Each row was made from one small tree. The marks that hang from a mark follow it in brackets, in alphabetical order. Every link used is in the known rows. Write each row's tree.
Known rows:
F(A(Z(S))): -2.95	1.39	-1.20	-0.88	-3.65	2.02	-1.74	0.64	-0.82	0.14	-2.62	-0.27	0.51	-2.81	2.60	-0.68	-0.12	-0.46	0.89
S(Q(A(F))): -0.70	1.95	1.70	1.08	1.18	0.43	-1.30	2.61	-0.78	-4.03	7.11	-2.70	0.08	1.42	1.62	1.81	-1.07	2.85	2.56
A(C(S(Q)) F Z): -1.94	2.68	0.95	-0.79	1.54	0.06	-1.01	-4.19	-2.37	2.22	-2.48	3.46	2.29	1.62	2.11	-1.41	4.75	-5.04	0.81
Z(A(C(S(Q)) F)): -1.91	0.68	0.09	1.64	4.94	-1.56	-0.36	-2.53	-0.87	-1.62	3.15	-0.35	0.86	2.34	3.68	-2.94	2.70	3.09	-2.43
F(A(Z(C S))): -0.51	0.92	-1.67	-2.33	-4.69	2.35	-0.38	0.30	0.42	2.62	-6.40	1.89	-0.63	-2.26	-1.80	-1.75	-2.87	-0.41	0.26
S(Q): -0.81	0.19	-0.73	3.44	-0.32	2.76	-3.70	3.60	0.99	-6.37	2.43	-1.19	-2.29	-2.86	3.35	3.53	0.03	1.14	2.05
A(C F Z(S(Q))): -4.26	3.01	-0.81	-2.30	-0.22	-0.12	2.68	-3.73	-1.04	5.45	-3.53	2.82	2.97	2.14	0.17	-5.41	1.74	-4.95	1.99
Z(A(C)): -3.69	-1.33	-3.79	0.23	1.09	-2.36	-2.79	1.81	-0.49	-3.25	2.39	-4.25	-1.20	-1.51	1.44	1.28	0.82	0.51	-0.74
F(A(Z)): -3.78	4.48	-0.30	0.03	-3.41	1.77	-5.28	1.17	-1.72	-4.18	0.00	-1.59	-0.01	-3.95	3.22	2.31	2.35	-2.08	1.83
F(A): -3.29	1.17	-0.55	2.79	-2.21	1.09	-7.09	3.30	-0.98	-6.95	1.78	-2.20	-1.95	-4.90	4.85	4.38	1.07	1.39	0.34
Z(A(F) C S(Q)): -1.02	0.09	-0.94	0.83	2.17	1.87	5.98	1.12	3.43	0.39	1.28	-0.25	-0.35	2.55	-0.23	-6.52	-3.61	6.62	-3.29
Z(C S): 0.91	-5.37	-2.98	0.70	-2.80	1.36	2.18	4.68	2.83	-0.03	-5.52	1.36	-3.11	-2.58	-1.33	2.00	-3.48	0.33	-1.54
A(F Z(C(S(Q)))): 1.44	1.47	2.49	-0.65	0.43	3.06	1.77	-1.16	0.56	0.30	-2.92	4.22	0.37	1.41	0.16	-0.80	1.43	-2.43	-1.10
Q(A(C F) S Z): 4.48	-0.89	-0.01	-1.21	-0.84	-7.72	-0.09	-2.15	-2.64	4.55	3.55	-2.35	2.44	1.57	-5.15	-0.50	0.69	-4.02	2.73
S(Q(A Z)): 5.24	-0.41	1.82	1.75	1.28	0.39	-3.50	0.94	1.65	-2.29	7.18	-4.17	-2.27	-1.00	-3.40	4.39	-5.23	4.22	5.37
C(S): 2.16	-5.32	-0.48	3.08	-0.54	1.89	-2.88	3.49	0.66	-5.59	-0.12	0.26	-3.04	-3.27	5.03	7.21	2.01	-0.25	-1.69
S(Q(A(C))): 0.58	0.66	-1.05	-0.26	0.82	-1.85	-5.48	2.33	-2.03	-1.14	2.40	-2.13	-1.78	-0.54	-1.88	3.21	-3.82	1.52	5.01
A(F Z(C(S))): 0.33	-0.46	1.51	-1.42	-1.26	1.47	2.16	0.15	0.05	0.28	-4.10	3.71	0.68	-0.24	0.79	1.09	3.24	-4.55	-2.60
A(C F Z(S)): -5.41	0.44	-1.85	-3.00	-2.22	-2.31	2.86	-2.41	-1.83	5.42	-5.74	1.59	2.85	1.04	0.98	-2.67	2.99	-7.07	0.52

Which tree is each row?
2.55	3.40	1.31	0.50	-0.51	4.34	-4.22	-0.70	-0.70	-1.20	-4.19	3.38	-1.58	-2.25	-0.57	-0.50	-0.71	1.85	1.00 : F(A(Z(C(S(Q)))))
-2.48	2.99	1.07	-0.19	1.40	-2.64	-3.34	-0.12	-2.43	-0.34	3.97	-1.63	1.03	2.13	-0.88	0.18	-0.67	0.06	2.87 : S(Q(A(C F)))
-2.90	0.51	-0.08	-1.68	-0.52	-1.74	-0.57	-2.61	-3.50	1.57	-3.70	2.40	2.59	0.59	2.72	1.10	5.81	-7.59	-0.80 : A(C(S) F Z)
1.62	1.24	0.90	-0.71	-2.75	2.62	-3.88	0.19	-1.45	-1.15	-5.24	2.76	-1.43	-3.18	0.06	2.27	0.57	-0.69	-0.58 : F(A(Z(C(S))))
1.00	4.11	2.26	-2.85	-0.45	1.39	1.07	1.01	-0.34	0.79	1.42	0.29	0.97	2.61	-4.07	-1.23	-2.49	-0.09	2.85 : S(Q(A(F Z(C))))
3.85	-3.33	1.79	1.98	3.01	-0.98	3.08	-2.08	3.17	-0.96	3.33	-0.97	-0.50	0.95	-0.93	-0.10	-0.47	3.92	-4.08 : Q(Z(A(F) C(S)))
-1.82	0.41	-1.30	-4.78	-2.29	-3.25	3.06	-1.47	-2.70	7.01	-1.74	-0.43	3.34	3.53	-2.42	-2.44	-0.30	-4.26	2.03 : Q(A(C F Z(S)))
1.34	-2.50	0.97	-1.68	0.06	-4.86	1.79	-3.46	-0.44	6.56	0.57	-1.62	1.63	1.76	-4.04	-1.06	-2.57	-0.19	2.53 : Q(A(C F) Z(S))
4.48	-1.12	-0.39	0.12	0.51	-4.00	4.77	-0.45	2.76	0.99	4.33	-2.58	0.87	0.97	-3.28	-3.46	0.59	0.83	-2.94 : Q(S Z(A(F) C))
-3.08	-0.39	-0.85	0.60	0.75	-0.41	2.51	2.82	1.74	-4.10	2.64	-2.52	-0.46	0.22	0.99	-1.09	0.13	3.05	-4.18 : Z(A(F) C)
-1.39	1.79	0.17	-2.14	-1.12	3.24	5.31	-0.47	1.40	3.93	-4.34	3.79	1.07	1.60	-2.29	-5.08	-1.02	-1.31	0.09 : A(F Z(C S(Q)))
-1.89	-2.93	-1.79	0.14	0.40	-0.29	6.39	2.30	3.54	0.73	0.38	-1.37	0.12	1.75	0.57	-4.09	-1.81	3.80	-4.74 : Z(A(F) C S)
6.58	-5.73	1.10	2.31	-0.07	0.62	-1.38	0.28	3.10	-0.94	-2.73	1.54	-3.29	-3.26	-2.67	5.92	-1.78	0.36	-0.34 : Q(Z(C(S)))
6.16	-4.55	0.23	0.42	1.24	-3.33	-3.82	-1.83	-0.56	2.17	1.39	-1.63	-1.87	-0.62	-3.55	6.62	-2.19	0.19	2.85 : Q(A(C(S)) Z)
2.70	-0.65	3.06	3.88	5.78	0.37	1.63	-3.23	3.04	-2.51	7.70	-2.38	0.30	1.82	3.05	-1.52	0.98	5.87	-1.29 : C(S(Q(Z(A(F)))))
1.37	-0.24	0.92	2.59	4.15	1.98	2.47	0.70	2.27	-3.13	2.90	0.48	-1.13	1.96	1.87	-2.46	-0.56	6.17	-3.91 : Z(A(F) C(S(Q)))
2.53	-0.91	0.80	0.05	0.18	0.86	3.56	2.15	1.34	2.74	0.29	1.39	-0.93	2.57	-3.09	-2.32	-5.69	4.94	0.66 : Z(C S(Q(A(F))))
-3.67	-0.09	-0.57	-1.81	-2.98	0.90	4.56	0.35	0.61	1.98	-1.58	0.60	2.28	0.52	3.19	-0.86	2.53	-4.59	-1.23 : A(F Z(S))
-1.77	2.18	-0.54	-1.45	-1.47	-0.48	-6.90	-2.92	-4.45	0.64	-4.45	1.58	0.70	-2.72	2.08	1.92	3.70	-3.91	1.00 : F(A(C(S) Z))
